In the rows, 128 means zero.
Known rows, with every step that occurs:
U -> E: [ 34  98 136 126 125 146 181 138  85 133 131 177 122 119 107  69 127 126
 150]
V -> N -> U: [111 123 106 162 159 120 177 144 148 175 129 161 137 109 143  64 119 136
 138]
V -> E -> U -> N -> T: [ 73 104 128 148 146 147 162 127 119 191 117 174 169 129  97 108 154 132
 130]
N -> U -> E -> V -> K: [ 77 108 130 110 180 129 172 163 123 146 107 162 171 114 110 113 118 148
 140]
T -> E -> V -> K: [ 83  96 116 125 149 134 154 155 117 181  85 159 209 142 111 150 146 156
 145]
T -> E -> U: [ 63 106 130 152 156 153 155 153 124 251 124 147 176 132 101 132 120 137
 127]
U -> E -> V: [ 70  97 142 108 129 152 178 144  89 137 114 156 139 137  99 114 129 133
 149]
T -> E: [ 55  96 123 149 137 144 166 142 108 194 123 171 160 121 107  94 130 133
 144]
U -> N: [ 64 105 127 156  90 148 176 132  97 151 139 147 119 126 111  88 137 116
 148]
U -> N -> T -> E: [ 69  77 139 159 124 152 162 148  95 163 143 187 160 124  99  90 153 126
 136]
E -> T: [ 89  98 139 170 137 142 201 151 108 186 107 163 143 107  94  69 100 133
 159]
K -> V -> N -> T: [139 109 110 172 159 132 195 153 119 101 121 160 121 131 162  61 124 154
 142]
N -> T -> E -> V: [103  73 143 151 173 158 170 160 112 171 110 174 193 116  95 111 130 145
 138]
T -> E -> U -> N -> V -> K: [ 66 113 124 133 153 143 145 151 133 210 106 147 216 148 104 152 131 148
 125]
D -> K -> V -> N -> U -> E -> T: [149 109 129 136 154 117 188 150 113 174 131 157 142 150 161  84 104 150
 132]
K -> V -> N -> T -> E: [131 102 107 162 163 130 178 157 117 131 122 177 143 144 156  79 138 158
 136]
K -> V: [ 98 121 117 161 144 142 201 145 107 121 120 127 104 122 140  76  98 143
 152]
E -> V -> K: [ 98 105 118 137 145 136 176 152 120 140  79 135 188 126 120 133 131 154
 153]

Rows:
[137 109 113 164 178 136 170 166 129 177 122 157 155 152 151 109 129 160
 122]  K -> V -> N -> T -> E -> U
[ 61 121 117 136 122 142 158 117 118 207 115 156 155 144 101 124 153 126
 134]  V -> E -> U -> N
[ 78 116 133 146 119 152 185 125 116 123 122 138 145 119 105  81 108 126
 148]  U -> N -> V
[115 119 120 137 122 140 167 115 109 194 125 121 154 165 148 135 131 140
 126]  D -> K -> V -> E -> U -> N
[105 118 119 149 160 142 177 137 114 152 117 152 139 145 125 110 137 146
 131]  K -> V -> E -> U -> N -> T
[110  92 122 166 169 140 155 158 135 213 124 184 187 136 127 105 149 147
 121]  V -> N -> T -> E -> U
[111 112 114 140 137 132 184 110 106 150 112 142 154 139 157  92 118 147
 143]  D -> K -> V -> E
[ 61 105 132 146 122 153 145 149 113 250 138 146 165 151  97 147 140 126
 123]  T -> E -> U -> N
[130 124 115 138 167 113 196 165 120 145 123 172 108 144 144  71 108 151
 141]  K -> V -> N -> U -> E -> T
[120 107 128 160 133 144 193 131 104 151 130 115 139 129 160  90  95 142
 141]  D -> K -> V
[127 102 131 149 147 145 171 125 109 175 128 139 170 150 144 120 133 146
 122]  D -> K -> V -> E -> U -> N -> T
[102  85 116 163 154 133 163 149 122 165 123 203 175 127 132  73 155 144
 135]  V -> N -> T -> E
[126 106 123 146 142 128 194 121 104 173 101 153 161 142 141  90 111 150
 148]  D -> K -> V -> E -> T
[ 96  77 144 145 128 157 160 153  98 167 129 170 172 139  92 124 155 131
 135]  U -> N -> T -> E -> V
[ 80  82 144 171 187 159 164 164 122 220 127 171 192 109  98 105 121 142
 123]  N -> T -> E -> U
[145 121 115 141 161 131 175 150 149 176 109 137 155 129 132 114 120 143
 138]  E -> V -> N -> U
[ 69 121 119 125 123 141 176 105 119 120 104 165 159 128 103  82 131 130
 150]  U -> N -> V -> E
[ 88 127 102 140 148 128 191 121 111 119 100 157 120 132 138  77 124 147
 154]  K -> V -> E
[ 52 109 136 132 169 137 183 151 115 158 141 173 127  95 107  60 103 128
 139]  N -> U -> E
[ 72  74 138 167 170 152 173 155 109 167 126 194 178 100 102  72 129 140
 139]  N -> T -> E
[ 74 105 120 146 141 127 189 123 111 181  87 195 160 117  92  70 131 138
 161]  V -> E -> T
[139 136  99 160 168 118 191 153 140 139 127 138 108 129 166  72 105 149
 138]  K -> V -> N -> U
[ 89 116 126 137 172 135 199 118 133 145  71 180 187 107  89  61  96 148
 160]  N -> V -> E -> T
[ 73 117 117 146 172 135 190 138 138 103  80 148 199  97 124  75  95 157
 155]  N -> V -> K
